What can hang from each mark
q_876: q_278
q_335: q_687
q_278: q_219 q_774 q_923
q_223: q_399
q_835: q_399
q_687: q_53 q_335
q_774: q_53 q_278
q_923: q_278
q_219: q_278
q_53: q_223 q_687 q_774

Every row comes from one small tree of marks. Brackets hold a mark, then the marks that hang from it, in the order of their numbers. Every link used is in the known rows. Which tree was each row made from?
Known rows
[q_774 [q_53 [q_223 q_399] q_687] [q_278 q_219 q_923]]: 2; 1; 0; -10; 10; -5; 26; -5; -9; -16; -7; 5; 2; -5; 27; 4; -3; -5; 11; -7; 34; 3; -8
[q_876 [q_278 q_219 q_923]]: 0; 7; -5; 1; 8; -7; -33; -15; 16; -5; -21; -7; 6; 12; -16; -2; -2; -1; 10; -25; 6; 3; 10
[q_278 q_219 [q_774 [q_53 q_223 [q_687 q_335]]] q_923]: -16; 2; -2; -8; -2; 0; 6; -7; -5; 6; -2; -2; -13; -12; 20; 4; 3; -5; -26; 10; -1; 1; 3
[q_219 [q_278 q_774]]: -1; 4; 1; 10; -2; -6; -29; 5; 7; 3; 14; -5; 10; 4; -13; 1; -1; 4; 9; -11; -27; -2; 4
[q_223 q_399]: 18; -3; 8; -1; -1; 4; 26; 14; 4; 10; -1; 3; 4; -5; -9; 9; -3; 9; 12; -5; 12; -1; -11
[q_219 [q_278 [q_774 [q_53 [q_687 q_335]]] q_923]]: -24; 1; -1; 7; 1; -2; -13; -5; -5; 7; 2; -5; -5; -7; 17; 4; 6; -5; -14; -33; -20; 0; 6
[q_923 [q_278 [q_774 [q_53 q_223]]]]: 0; -5; 3; 5; -8; 1; 1; 3; -10; -11; 25; -2; 11; 5; 3; -19; 2; -8; -7; 16; -16; 0; -7
[q_219 [q_278 [q_774 [q_53 q_223]]]]: 0; -1; 3; 3; -11; -1; -19; 5; -7; -19; 24; 5; 17; 4; 3; 4; 1; -6; 0; 4; -21; -2; -4
[q_278 q_219 q_774]: 3; 5; 1; 3; -4; -6; -24; 3; 15; 11; -2; -5; -2; 3; -15; -5; -1; 5; 10; 3; -12; -1; 6
[q_53 q_687 q_774]: 4; -6; 4; -3; -1; 9; 21; 10; 8; 32; -1; 7; -28; -17; -24; 6; -3; 14; -9; 5; -12; 1; -3
[q_335 [q_687 [q_53 q_223]]]: 11; -10; 1; -9; -6; 10; 30; 1; -17; -1; 1; 6; -7; 9; 3; 8; -2; 4; -17; 45; 7; -3; -9
[q_53 q_687]: 9; -7; 8; -5; 2; 9; 23; 7; -2; 22; -4; 6; -23; -5; -12; 1; -2; 11; 1; 4; -4; 1; -11
[q_278 q_774]: 3; 0; 5; 5; -5; 1; -6; 11; 8; 12; 11; -5; 0; -2; -18; 2; -1; 6; 1; 9; -19; -2; -2
[q_774 q_53]: 9; -8; 9; 0; -11; 11; 0; 11; 0; 2; -1; 8; 0; 9; -6; -2; 1; 0; 15; -23; -6; 1; -11
[q_219 [q_278 [q_774 q_53] q_923]]: -15; 6; -2; 10; -5; -9; -45; 2; 6; -16; 13; -6; 19; 4; 4; 5; 1; -6; 10; -35; -23; 0; 4
[q_876 [q_278 q_923]]: -1; 2; 0; 3; 7; 0; -19; -8; 8; -6; -6; -8; 9; 6; -19; 2; -1; 0; 3; -18; -1; 2; 4
[q_923 [q_278 q_219 [q_774 [q_53 q_223 q_687]]]]: -4; -2; 1; -2; -2; -3; 8; -5; -10; -4; 8; 4; -10; 1; 14; -26; 1; -6; -13; 20; -5; 2; -4
[q_923 [q_278 q_774]]: 0; -1; 2; 13; 1; -4; -12; 3; 2; 11; 13; -11; 5; 4; -14; -23; 0; 2; 2; 0; -22; -1; 3
[q_835 q_399]: 25; -6; 4; -1; 4; 6; 6; 15; 3; 12; -5; 2; -9; 4; -8; 14; -3; 6; 13; -11; 8; -1; -13
[q_278 q_219 [q_774 [q_53 q_687]] q_923]: -15; 5; 0; -2; -2; -7; -14; 0; 9; 0; -6; 1; -13; -6; 10; 0; 1; -3; -3; -10; -3; 3; -1
[q_687 [q_53 [q_223 q_399] q_774] q_335]: 12; -6; 1; -6; -5; 13; 52; 10; -7; 11; 3; 9; 0; -19; -4; 18; 2; 7; -27; 35; 11; -4; -3
[q_687 q_53 q_335]: 10; -6; 5; 0; -4; 18; 18; 3; -6; 16; -12; 3; -6; 6; -6; 0; 6; 3; -4; 3; -4; -2; -2

Which tree is each row?
-6; 2; -15; -2; 5; -7; -5; -15; -2; -4; -10; -5; -2; 9; 0; 0; -4; 2; -6; 17; 12; -1; 15 : [q_335 [q_687 [q_53 q_223 [q_774 [q_278 q_219 q_923]]]]]
6; 7; -8; -3; 9; -8; 13; -5; 3; -15; -4; 1; 12; -9; 1; 9; -4; 2; 7; 16; 28; 0; 5 : [q_687 [q_53 [q_223 q_399] [q_774 [q_278 q_219 q_923]]]]
-21; 3; -1; -1; -2; 0; -8; -6; 4; 15; -15; -5; -16; -7; 16; -2; 5; -3; -14; -19; -4; 1; 7 : [q_278 q_219 [q_774 [q_53 [q_687 q_335]]] q_923]
2; 7; -5; 6; 11; -7; -31; -11; 12; 3; -16; -11; 7; 15; -9; -12; -4; 1; 33; -37; 5; 2; 9 : [q_774 [q_278 q_219 q_923]]
-10; 8; -3; 12; 4; -13; -41; 0; 12; -3; 13; -13; 13; -3; -9; 7; -3; 3; 8; -21; -24; 1; 9 : [q_219 [q_278 q_774 q_923]]
-14; 1; 0; -2; 1; -6; -7; 0; -8; -16; 21; 2; 1; -11; 16; 13; 0; -6; -15; 5; -13; 2; -5 : [q_219 [q_278 [q_774 [q_53 q_223 q_687]] q_923]]
25; -5; 8; -9; -2; 8; 49; 13; -10; -12; 8; 13; 8; -7; 3; 17; -1; 4; -5; 44; 22; -2; -19 : [q_687 [q_53 [q_223 q_399]]]
12; -5; -1; -1; 3; 12; 47; 1; -14; 5; 2; 4; 6; -7; 0; 7; 3; 3; -10; 24; 15; -5; 2 : [q_687 [q_53 [q_223 q_399] [q_774 q_278]] q_335]
-10; 3; 0; -9; -2; -6; -1; -1; 1; -10; 5; 2; -10; -10; 15; 6; -1; -4; -14; 19; 3; 3; -5 : [q_278 q_219 [q_774 [q_53 q_223 q_687]] q_923]
-2; -2; -10; -3; 6; -6; 34; -2; -12; -10; 6; -4; 8; -7; 8; 15; -4; 4; -15; 26; 23; -3; 4 : [q_335 [q_687 [q_53 [q_223 q_399] [q_774 [q_278 q_923]]]]]
-3; 3; -3; 4; 3; -4; -35; -9; 5; -10; -16; -4; 10; 20; 4; -13; 0; -6; 36; -51; 9; 3; 5 : [q_774 q_53 [q_278 q_219 q_923]]
-10; -1; 2; 4; -2; -5; -8; -4; 0; 7; -5; 2; -13; 6; 10; -32; 3; -4; 0; -7; -8; 2; 0 : [q_923 [q_278 q_219 [q_774 [q_53 q_687]]]]
4; -5; 11; -11; -7; 4; 50; 16; -13; -7; 20; 12; -5; -21; 17; 16; 0; 0; -21; 39; 12; -2; -20 : [q_278 [q_774 [q_53 [q_223 q_399] q_687]]]
15; -8; 5; -6; -2; 20; 31; 1; -13; 8; -1; 6; -4; 3; -2; 5; 4; 1; -18; 31; 1; -2; -6 : [q_687 [q_53 q_223] q_335]
-6; 2; 0; 10; -7; -6; -29; -3; 6; -1; -1; -3; 7; 16; 3; -33; 3; -7; 13; -19; -12; 0; 6 : [q_923 [q_278 q_219 [q_774 q_53]]]
-15; 8; -3; 4; -4; -10; -46; -11; 12; -21; -9; -5; 12; 12; -1; -2; 4; -12; 5; -22; -1; 1; 10 : [q_876 [q_278 q_219 [q_774 q_53] q_923]]
-6; 6; -3; -3; -7; -8; -22; 1; 8; -17; 9; -3; 10; -3; 8; 4; -1; -6; 2; 7; -1; 2; 0 : [q_278 q_219 [q_774 [q_53 q_223]] q_923]
-3; 7; -9; 5; 8; -5; -26; -9; 12; 0; -15; -4; 1; 7; -13; -6; -1; 1; 19; -17; 5; 1; 15 : [q_687 [q_53 [q_774 [q_278 q_219 q_923]]]]
-6; 10; -4; 5; 2; -12; -33; 0; 20; 5; -4; -12; 3; -1; -11; 1; -3; 3; 9; -7; -9; 1; 9 : [q_278 q_219 q_774 q_923]
2; -5; 4; -8; 9; 2; 42; 1; -18; -17; 8; 5; 4; -11; 24; 9; -2; -3; 1; -1; 28; 2; -16 : [q_774 [q_53 [q_223 q_399] q_687] [q_278 q_923]]
16; 3; -3; -5; 3; -1; 24; 0; -2; -9; -4; 10; 7; -3; -3; 1; -2; 2; 8; 26; 24; -2; 2 : [q_687 [q_53 [q_223 q_399] [q_774 [q_278 q_219]]]]
-1; -12; 9; -5; -6; 20; 28; 4; -10; 24; -13; 9; -23; 0; 7; -4; 6; 1; -10; -19; -4; 0; -8 : [q_774 [q_53 [q_687 q_335]]]
-4; 4; -12; 1; 7; 3; -6; -15; -1; 4; -12; -6; 0; 2; -3; -3; 2; 0; -7; 3; 6; 0; 18 : [q_687 [q_53 q_223 [q_774 [q_278 q_219 q_923]]] q_335]
7; 2; -4; 5; 1; 2; -14; -5; 6; 5; -16; 5; -4; 13; -18; -14; 0; 2; 22; -5; 1; -1; 11 : [q_687 [q_53 [q_774 [q_278 q_219]]]]
